What can hang from each mark:
Q_220: Q_118 Q_819
Q_365: Q_819
Q_472: Q_254
Q_5: Q_118 Q_254 Q_614
Q_238: Q_254 Q_614
Q_254: Q_5 Q_238 Q_472
Q_614: Q_5
Q_819: Q_220 Q_365
Q_118: Q_5 Q_644

Each row was made from one small tree. The marks that hang from a mark follow it in brackets, in the order of their numbers. Every link used is in the known rows. Write each row's tree.
Known rows:
Q_614[Q_5[Q_118]]: [-1.53  0.77  1.07 -0.93 -0.55  1.45  1.38 -0.70 -1.71 -2.31 -1.85 -2.11
 -1.89  1.91 -1.18  1.39 -1.16  0.02  3.60  0.40 -0.63 -1.37  0.52]
Q_118[Q_644]: [ 1.19 -2.85 -1.19 -0.45 -1.02 -0.74  3.34 -0.45  2.10 -0.21  1.71 -1.49
 -0.03 -0.06 -1.17 -0.97 -1.31 -1.34  3.17 -0.46 -0.28 -3.32  1.54]
Q_254[Q_238]: [ 2.04  2.06 -0.60 -0.71 -1.10  0.32 -1.73 -0.27  0.17 -1.45 -1.77 -0.77
 -0.08  0.75  0.59  0.84  0.37 -1.39 -0.96  0.89 -1.71 -2.30  1.08]
Q_220[Q_118 Q_819]: [-0.66 -1.81 -1.32  0.39 -1.01 -1.96  4.14 -0.25  1.80  1.35  2.26  1.38
  0.78 -0.02 -0.14 -3.85  0.64 -1.08  1.68  0.10  0.54 -3.10  0.31]
Q_819[Q_220 Q_365]: [-0.81  1.01 -3.03  0.50 -1.13  0.62  5.64 -0.37  2.72  2.21  1.74 -0.78
  1.57 -1.13  1.22 -1.48  1.32 -2.46  5.40  0.50  2.15 -2.87  0.31]
Q_472[Q_254[Q_5 Q_238[Q_614]]]: [ 1.20  3.17  0.69 -0.87 -0.26  1.01 -6.46 -0.51 -2.88 -1.43 -3.64 -0.78
  0.57  0.15  1.37  2.97  0.74  1.03 -4.75  2.12 -2.40 -1.85  0.63]
Q_220[Q_118[Q_5[Q_254[Q_238]] Q_644] Q_819[Q_365]]: [-0.61 -2.42 -0.79  1.84  0.22 -1.88  3.75  0.31  1.94  3.39  2.73  1.23
  1.71 -1.38 -0.78 -2.30  0.12  0.16 -1.20 -1.24  1.68  1.24 -1.18]
Q_365[Q_819[Q_220[Q_118[Q_5[Q_614] Q_644]]]]: [-0.68 -1.83 -1.66  0.55 -0.39 -0.81  5.17  0.45  0.87  3.65  5.54 -0.54
  2.82 -1.79  0.29 -1.87 -0.28 -0.60  5.97  0.10  3.08  0.70  0.52]
Q_238[Q_614]: [-0.43  1.38 -1.69 -1.34 -0.27  0.65  0.79  0.50  1.91 -0.85 -0.60  0.22
 -1.58 -0.49  0.10 -1.55  0.78 -0.76  1.58  1.16 -1.29 -2.83  1.45]
Q_5[Q_118 Q_254[Q_238 Q_472]]: [ 0.34  1.15  2.58 -0.20  0.05  1.13 -4.75 -0.19 -2.67 -3.21 -3.65 -0.96
 -1.47  1.07  0.49  3.10 -0.44  1.05 -4.19 -0.62 -2.58  0.26 -0.34]
Q_220[Q_118[Q_644] Q_819[Q_365]]: [-1.05 -2.89 -2.05  1.23 -0.65 -1.28  6.26 -0.64  3.45  3.83  3.30  0.77
  1.57 -0.80 -0.90 -3.12  0.26 -0.73  1.51 -0.46  1.61 -3.35 -0.43]
Q_238[Q_254[Q_5[Q_118[Q_644] Q_614] Q_472]]: [ 2.68  1.06  2.23 -0.63  0.87  1.64 -5.40 -0.71 -1.14 -0.81 -2.33  0.25
 -1.96  0.72  0.63  3.78 -0.02  0.81 -2.16 -0.42 -1.60  0.06 -0.90]
Q_819[Q_220[Q_118[Q_5[Q_254 Q_614]]] Q_365]: [-1.57 -0.46 -1.92  1.07  0.04 -1.03  4.50  0.56  1.79  2.84  3.63  1.19
  2.02 -1.07  0.80 -2.79  1.08 -0.75  3.58 -0.30  3.52  1.70 -0.80]
Q_220[Q_118[Q_5[Q_614] Q_644] Q_819[Q_365]]: [-1.70 -3.19 -1.37  1.51  0.31 -1.99  4.84  0.04  2.89  3.54  3.17  1.62
  1.83 -0.72 -0.97 -4.27 -0.49  0.20  0.15 -1.03  2.58  0.72 -0.97]
Q_472[Q_254[Q_5[Q_118] Q_238[Q_614]]]: [ 0.59  2.35  1.62 -0.77 -0.03  1.38 -6.32 -0.83 -2.92 -1.83 -4.28 -1.26
  0.38  0.31  1.06  3.59  0.18  1.80 -4.73  2.07 -2.62 -2.94  0.48]
Q_472[Q_254[Q_238]]: [ 1.44  2.49 -0.19 -0.85 -1.37 -0.16 -3.71 -0.61 -1.96 -1.71 -2.78 -1.62
  0.51  1.11  1.19  0.56 -0.13 -0.32 -2.48  1.14 -1.77 -1.70  1.29]
Q_614[Q_5[Q_118 Q_254[Q_472]]]: [-1.50  1.77  2.12 -0.65 -0.05  1.67 -1.56 -0.21 -4.00 -2.89 -2.57 -1.35
 -2.43  2.00 -0.72  2.56 -0.86  0.70  0.21 -0.42 -1.22  2.07 -0.39]
Q_614[Q_5]: [-0.58  1.95 -0.26 -1.06 -0.89  0.94  1.16 -0.24 -1.72 -1.72 -0.92 -1.42
 -1.63  1.71 -0.71  0.46 -0.36 -1.08  3.62  0.50 -0.30  0.06  0.75]
Q_220[Q_118[Q_5[Q_254[Q_238]]] Q_819[Q_365]]: [-0.94 -0.46 -0.81  1.47  0.04 -1.58  2.41  0.52  1.48  2.46  1.45  1.14
  1.10 -0.96  0.24 -2.66  1.08 -0.16 -0.60 -0.74  1.71  1.41 -1.10]
Q_254[Q_5[Q_118[Q_644] Q_614]]: [-0.60 -2.31  1.96 -0.34  0.86  1.24 -2.45 -1.17 -0.62 -2.42 -1.94 -0.93
  0.14  0.85 -0.51  2.78 -0.94  1.18 -0.57  0.82 -0.40 -2.37  0.25]
Q_220[Q_118[Q_5[Q_254 Q_614]] Q_819[Q_365]]: [-2.21 -0.96 -0.83  1.37  0.52 -1.59  2.43  0.50  1.37  1.82  1.34  1.84
  1.07 -0.32  0.13 -3.65  0.80  0.03 -0.79 -0.78  2.45  3.06 -1.17]
Q_5[Q_614]: [-0.94  0.39 -0.86 -1.00 -0.15  0.10 -0.76 -0.28  0.36 -2.82 -1.42  0.41
 -0.38  2.03  0.29 -1.81 -0.31 -1.11  0.15  0.62  0.26  0.88  1.11]

Write each row's tree:
[-0.29 -1.01  1.97  0.04  0.83  1.24 -1.65 -0.28 -0.91 -2.78 -2.54 -0.32
 -0.69  0.07 -1.10  3.88 -0.81  1.32 -4.25  0.00 -2.60 -0.18  0.20] : Q_5[Q_118[Q_644] Q_254[Q_238[Q_614]]]
[-2.26  0.11  2.51 -0.41  1.06  1.12 -4.69 -0.23 -2.86 -4.55 -3.77  0.50
 -1.49  2.43  0.27  1.20 -1.03  1.43 -4.62 -0.69 -1.06  3.66 -0.50] : Q_5[Q_118 Q_254[Q_472] Q_614]
[-1.37 -0.93 -2.07  0.86 -0.83 -1.00  4.90 -0.44  3.03  2.96  1.98  0.65
  0.97 -0.44  0.13 -3.54  1.23 -1.10  2.09  0.04  1.64 -3.19 -0.35] : Q_220[Q_118 Q_819[Q_365]]
[ 2.28  4.29  1.23 -0.79  0.36  2.11 -8.52  0.18 -2.67  0.11 -3.13  0.96
 -0.66 -0.52  1.55  3.62  1.26  1.39 -6.67  1.35 -3.33 -1.96 -0.85] : Q_254[Q_5 Q_238[Q_614] Q_472]
[ 0.22 -3.65  0.58  0.20  0.54 -2.93  0.18  1.08  0.09  0.63  3.88  1.48
  0.13  0.28 -1.11 -3.24 -1.35  1.24 -0.06 -1.73  1.43  3.42 -0.36] : Q_220[Q_118[Q_5[Q_254[Q_472] Q_614] Q_644]]
[-0.23  3.34  0.83 -0.60 -0.23  1.39 -1.89  0.05 -3.87 -2.89 -2.43 -0.45
 -1.43  1.80 -0.45  3.10  0.27 -0.58 -0.96  0.43 -1.26  3.61  0.05] : Q_614[Q_5[Q_254[Q_238]]]
[-0.13 -1.97 -1.80  0.54 -0.79 -0.96  5.90  0.50  1.28  4.09  5.94 -1.24
  2.63 -2.31  0.30 -1.77 -0.16 -0.84  7.30 -0.02  2.93 -0.65  0.70] : Q_365[Q_819[Q_220[Q_118[Q_5 Q_644]]]]
[ 1.07  0.47  2.01 -0.32  0.96  2.29 -4.47 -0.74 -0.84 -0.98 -3.03 -0.18
  0.17 -0.70 -0.33  5.39  0.12  1.90 -4.47  1.86 -2.94 -4.13 -0.10] : Q_254[Q_5[Q_118[Q_644]] Q_238[Q_614]]
[-0.17  0.52  0.82 -0.29  0.60 -1.15 -3.55  1.32 -1.59 -2.53 -1.04  0.32
 -1.09  0.72  0.61 -2.02 -0.73  0.15 -1.41 -1.36  0.56  6.18 -0.03] : Q_118[Q_5[Q_254[Q_472] Q_614]]
[-0.84 -0.79 -2.44  0.94 -0.63 -1.24  6.00  0.45  2.93  3.85  4.44  0.22
  1.94 -1.56  0.75 -3.44  0.97 -1.13  5.90 -0.25  3.47 -1.25 -0.41] : Q_819[Q_220[Q_118[Q_5]] Q_365]
[ 1.86 -2.18  0.62  0.41  0.23 -1.62 -0.21  0.91 -0.04 -0.86  0.92 -0.80
  0.14 -0.84 -1.03  0.15 -1.53 -0.04 -0.74 -1.57 -0.17  3.28  0.48] : Q_118[Q_5[Q_254[Q_238]] Q_644]
[ 2.37  2.24  1.60 -0.99  1.31  2.41 -5.00  0.00 -0.12  0.50 -2.24  1.12
 -2.87 -1.01  0.47  3.99  0.88  1.53 -2.67  0.31 -2.88 -1.61 -0.84] : Q_238[Q_254[Q_5[Q_118[Q_644]] Q_472] Q_614]
[ 2.44  3.15  0.26 -1.20  1.11  2.11 -3.76  0.22  0.74 -0.32 -2.15  1.17
 -2.53 -1.05  0.81  3.51  2.15  0.01 -0.68  1.29 -2.16 -0.87  0.07] : Q_238[Q_254[Q_5] Q_614]
[-0.85 -3.39 -1.52  1.52 -0.25 -2.19  5.91  0.11  3.41  4.21  3.80  0.58
  1.57 -1.44 -0.97 -4.13 -0.32 -0.17  2.01 -1.22  2.33 -1.25 -0.72] : Q_220[Q_118[Q_5 Q_644] Q_819[Q_365]]
[-1.30 -0.59  1.09 -0.68 -0.44  1.27  2.32 -0.85 -1.42 -1.63 -0.94 -2.03
 -1.47  1.64 -1.89  1.64 -1.84  0.27  3.25  0.05 -0.66 -1.49  0.48] : Q_614[Q_5[Q_118[Q_644]]]
[ 2.77  1.92  0.94 -0.84  0.64  1.33 -4.21 -0.49 -0.26 -1.59 -2.29  0.33
 -1.62  0.67  0.97  3.33  1.25 -0.73 -0.17  0.54 -0.86  0.75 -0.01] : Q_238[Q_254[Q_5[Q_614]]]
[-1.31 -1.81 -1.88  1.33  0.18 -1.24  5.45  0.43  2.09  3.45  4.54  1.26
  2.47 -1.36  0.08 -2.55  0.40 -0.52  3.18 -0.66  3.50  1.58 -0.85] : Q_819[Q_220[Q_118[Q_5[Q_254 Q_614] Q_644]] Q_365]
[ 1.74 -1.06  0.74  0.25  0.51 -1.21 -1.84  1.28 -0.65 -0.08  0.70  0.09
 -0.41 -1.11 -0.76 -0.11 -1.44  0.76 -2.76 -1.72 -0.90  3.66 -0.09] : Q_118[Q_5[Q_254[Q_238[Q_614] Q_472]] Q_644]
[ 0.21  0.97  0.84 -0.10  0.76 -0.89 -3.66  1.11 -1.51 -3.05 -1.82  0.46
 -0.34  0.80  0.42 -0.59 -0.40 -0.04 -2.55 -0.60  0.18  6.27  0.19] : Q_118[Q_5[Q_254[Q_238] Q_614]]
